Each row was made from one small tree. The marks that hang from a mark follow it in brackets, in alphabetical order. Every link used is in the known rows. Write each row's tree.
Known rows:
rolatos[nitof suzuz]: [ 2.54 -0.02 -0.45  4.52  4.31  3.39  1.63  1.97  0.30  2.11 -2.69  2.97
 -6.29  0.21 -0.42  5.32 -4.40 -2.54  1.06]
fulo[suzuz zurupot]: [ 0.72 -1.69  1.51  5.56  4.05  2.71  0.34  3.09  3.29 -1.07  0.94  1.31
 -2.82  2.63 -1.75  3.57 -2.96 -1.84  1.33]
duked[beken rolatos]: [ 3.77 -1.00 -0.58  6.37  4.54  5.19  0.19  2.34  3.80  0.05 -1.54  2.81
 -5.53  1.43 -0.06  4.54 -4.17 -1.18  0.57]
nitof[beken fulo[suzuz zurupot]]: [-0.15 -1.49  0.88  5.51  2.84  1.50 -2.47  3.61  2.08  0.12  0.95 -0.94
 -0.67  3.10 -0.20  4.47 -2.45 -2.66  0.08]
duked[beken luzi[zurupot] rolatos[nitof]]: [ 0.92 -0.80 -2.58  6.62  6.47  3.01 -2.24  1.37  3.15 -0.44 -4.13  6.54
 -6.95 -0.23  1.11  6.66 -4.23 -1.50 -0.66]
suzuz[rolatos[nitof[beken]]]: [ 1.08 -3.22 -1.45  1.75  2.50  2.81 -0.74  1.04  1.44  1.96 -1.21  1.62
 -4.35  3.28 -0.78  5.28 -4.30 -1.17 -0.26]
rolatos[nitof]: [ 2.13 -0.71 -0.83  4.65  3.89  2.90  0.25  0.56  2.15  1.27 -1.33  2.87
 -5.85  1.54 -0.11  4.48 -4.73 -2.43  1.29]
zurupot[fulo[suzuz[rolatos]] luzi]: [ 0.45 -6.58 -1.14 -1.03  3.49  3.58  1.46  0.34  3.47  0.84  1.12  1.48
 -3.99  3.29 -4.45  0.41 -3.47 -1.76  2.58]
suzuz[rolatos[nitof]]: [ 1.26 -2.44 -2.06  2.89  3.12  2.55  0.84  1.10  1.91  1.41 -1.59  2.70
 -6.96  2.80 -1.11  5.04 -4.77 -0.16  1.10]
luzi[zurupot[fulo[suzuz]]]: [-0.36 -2.72 -1.33  3.43  4.60  2.76  1.33 -0.92  4.91 -1.37  0.38  1.91
 -0.97  1.58 -2.91  0.62 -3.27 -1.92  1.31]
duked[beken rolatos[nitof[fulo] suzuz]]: [ 2.70  1.69 -2.59  7.23  3.57  3.74 -0.12  4.52  0.91  3.41 -4.34  3.35
 -7.36 -0.65  2.08  7.27 -4.08 -1.90  0.14]
rolatos[nitof[beken fulo[zurupot]] suzuz]: [ 2.14  0.99 -0.37  5.97  2.84  2.64 -1.50  4.76 -2.12  2.94 -2.76  0.52
 -2.61  0.65  1.90  7.34 -2.62 -2.55 -0.31]
suzuz[rolatos[nitof[beken fulo]]]: [ 0.33 -2.31 -2.49  2.71  1.80  1.52 -1.83  2.01  0.88  2.77 -1.57  0.70
 -4.99  3.19  0.57  5.91 -4.09 -1.09 -0.02]
fulo[suzuz[rolatos[nitof]] zurupot]: [-0.80 -2.19 -1.01  3.45  2.95  1.64  0.22  3.94  2.60  0.88 -0.82  2.17
 -4.83  3.16 -2.10  5.37 -3.59 -0.66  0.85]
nitof[fulo]: [ 1.88 -0.78 -0.67  5.60  3.42  2.19 -0.12  1.16  2.03  0.47 -0.16  1.18
 -5.09  2.03  0.11  3.94 -4.09 -1.27  1.74]
nitof[beken fulo[zurupot]]: [ 2.41 -0.47  0.62  6.18  3.06  2.88 -2.21  3.27  0.19  0.32 -0.26 -0.63
 -1.26  2.66  1.18  5.20 -2.30 -1.55  0.28]
suzuz[rolatos]: [ 1.81 -3.54 -0.71  3.00  3.51  3.32  1.43  1.08  2.32 -0.41 -0.17  1.71
 -5.89  3.52 -2.34  3.66 -4.06  0.83  1.42]
rolatos[nitof[beken fulo] suzuz]: [ 1.71  0.04 -0.85  4.41  3.10  2.33 -0.96  2.44 -0.84  3.36 -2.43  0.84
 -4.30  0.51  1.27  6.15 -3.68 -3.35 -0.20]
rolatos[nitof[fulo[suzuz zurupot]]]: [-0.67  0.41 -0.87  6.34  3.00  0.55 -1.48  3.86  2.22  1.65 -0.70  1.42
 -4.01  1.74  0.28  5.64 -3.55 -2.60  1.24]
duked[beken]: [ 2.53 -1.65 -0.86  5.12  4.28  3.96  0.57  0.84  4.29  0.11 -1.65  3.91
 -6.30  2.54 -0.16  3.74 -5.02 -2.64  1.00]
luzi[zurupot]: [ 1.98 -2.41 -0.49  5.50  4.29  2.51 -0.02  0.09  3.66 -1.68 -0.72  1.87
 -3.90  1.33 -1.64  3.06 -3.30 -0.52  1.37]

Write each row's tree:
[ 0.25 -2.36 -0.40  4.48  2.77  0.74 -2.68  4.13  2.49  2.61 -0.66  0.99
 -4.74  1.25 -0.70  5.16 -2.92 -3.61  2.38]
rolatos[nitof[fulo[suzuz zurupot[luzi]]]]
[ 3.17 -0.92  0.03  4.70  3.75  4.42 -1.38  2.03  1.11  1.72 -0.67  0.46
 -2.88  0.99  0.46  5.44 -3.57 -2.05 -0.57]
duked[rolatos[nitof[beken]]]
[-1.32 -1.20 -0.84  3.77  2.74  0.47 -2.54  1.45  2.88  2.67  0.08  0.52
 -3.20  2.28  0.23  4.81 -4.24 -4.43 -0.18]
rolatos[nitof[beken fulo[suzuz]]]
[-0.72 -3.04 -0.51  2.60  2.35  1.98 -1.36  3.86  2.09  1.33 -0.57  0.72
 -2.58  3.71 -1.52  5.50 -3.15 -1.63 -0.55]
fulo[suzuz[rolatos[nitof[beken]]] zurupot]
[-1.71 -4.15 -0.90  2.16  2.01  0.88 -1.62  2.00  3.02  0.83  1.13 -0.55
 -3.14  4.61 -1.84  4.00 -3.40 -1.25  0.01]
nitof[beken fulo[suzuz[rolatos]]]
[ 2.25 -1.26 -0.01  6.12  6.72  4.76 -0.67  1.70  2.40 -0.95 -1.81  5.56
 -6.76  1.55  0.80  5.26 -4.33 -1.50 -0.29]
duked[beken luzi rolatos]
[-1.15 -3.15 -0.36  3.62  1.93  1.26 -1.98  4.17  1.91  0.35  0.61 -0.82
 -1.76  4.48 -1.27  4.95 -2.33 -0.61  0.02]
nitof[beken fulo[suzuz[rolatos] zurupot]]
[ 1.53 -1.98 -0.99  6.79  6.76  3.79 -1.50  1.32  3.46 -2.27 -2.68  5.55
 -6.02  0.64 -0.06  5.14 -3.50 -0.50 -0.35]
duked[beken luzi[zurupot] rolatos]
[ 2.80 -0.76  0.18  6.17  6.90  5.35  0.58  2.89  0.22 -0.21 -3.22  5.76
 -7.28  0.24  0.61  6.14 -3.75 -1.49 -0.52]
duked[beken luzi rolatos[suzuz]]
[ 0.15 -4.78 -0.52  1.61  2.80  1.79 -0.95  4.09  2.63  1.75 -0.64  1.76
 -5.75  2.60 -3.21  4.75 -2.94 -1.56  2.15]
fulo[suzuz[rolatos[nitof]] zurupot[luzi]]
[ 1.82  0.69 -1.68  5.51  3.60  1.94  0.56  2.56 -0.33  3.02 -2.72  2.34
 -6.64  0.31  0.79  6.07 -4.19 -2.51  1.18]
rolatos[nitof[fulo] suzuz]
[ 1.65 -4.36  1.88  3.61  3.92  2.78 -0.87  3.39  3.27 -0.04  1.08  0.99
 -3.52  1.94 -2.96  3.03 -2.52 -2.76  2.41]
fulo[suzuz zurupot[luzi]]
[ 0.75 -6.01  0.68  1.76  3.08  2.47 -0.38  3.82  3.01 -0.04  0.83  0.91
 -4.70  3.39 -4.03  3.43 -2.26 -0.61  2.34]
fulo[suzuz[rolatos] zurupot[luzi]]
[ 1.36 -4.88  0.12  0.58  4.32  3.92  0.97 -0.25  3.83  0.71  1.24  1.53
 -2.78  2.01 -3.47  0.09 -3.63 -3.88  2.79]
zurupot[fulo[suzuz] luzi]
[-1.32 -4.33 -2.58  1.56  3.61  2.41  1.79 -0.29  4.73 -1.35 -0.09  1.74
 -2.15  2.97 -3.96  0.98 -3.43  0.03  1.25]
luzi[zurupot[fulo[suzuz[rolatos]]]]
[ 2.19  1.78 -1.02  7.00  3.34  2.36  0.17  5.09 -1.60  2.46 -3.35  1.84
 -4.93  0.05  1.39  7.03 -3.08 -1.60  1.09]
rolatos[nitof[fulo[zurupot]] suzuz]
[-1.16 -0.63 -1.40  4.89  3.22  0.05 -1.16  1.50  3.63  2.25 -0.40  1.89
 -5.50  1.73 -0.40  4.72 -4.65 -3.42  1.26]
rolatos[nitof[fulo[suzuz]]]
[ 2.57 -0.91  0.07  3.66  3.82  3.72  0.15  1.84 -0.27  2.69 -2.25  1.63
 -3.94  0.55 -0.06  5.38 -3.95 -3.39 -0.43]
rolatos[nitof[beken] suzuz]
[ 3.28 -1.09 -0.51  5.01  3.21  2.53 -1.07  5.10 -1.59  3.53 -2.99  1.48
 -6.12 -0.46  0.46  6.33 -2.44 -2.40  2.37]
rolatos[nitof[fulo[zurupot[luzi]]] suzuz]
[ 1.43 -0.30 -2.29  4.93  6.96  4.16 -0.33 -0.33  0.66 -0.54 -2.60  4.73
 -3.42 -0.46  0.18  3.93 -3.55 -0.72  0.04]
duked[luzi[zurupot[fulo]] rolatos[nitof]]
[ 0.38 -1.37 -3.02  3.75  2.46  1.14 -0.26  1.90  1.47  2.37 -1.78  2.21
 -7.22  2.63 -0.01  5.76 -4.82  0.05  1.38]
suzuz[rolatos[nitof[fulo]]]
[-0.64 -3.73 -1.59  0.92  3.71  3.39  2.67  0.08  3.52  0.06  0.86  1.50
 -2.99  3.82 -3.36  1.07 -4.12 -0.77  1.29]
zurupot[fulo[suzuz[rolatos]]]
[ 0.89 -0.46 -2.54  5.26  2.17  1.54 -0.76  4.11  0.23  1.82 -2.25  1.67
 -5.73  2.81  0.63  6.57 -3.60  0.90  1.29]
suzuz[rolatos[nitof[fulo[zurupot]]]]
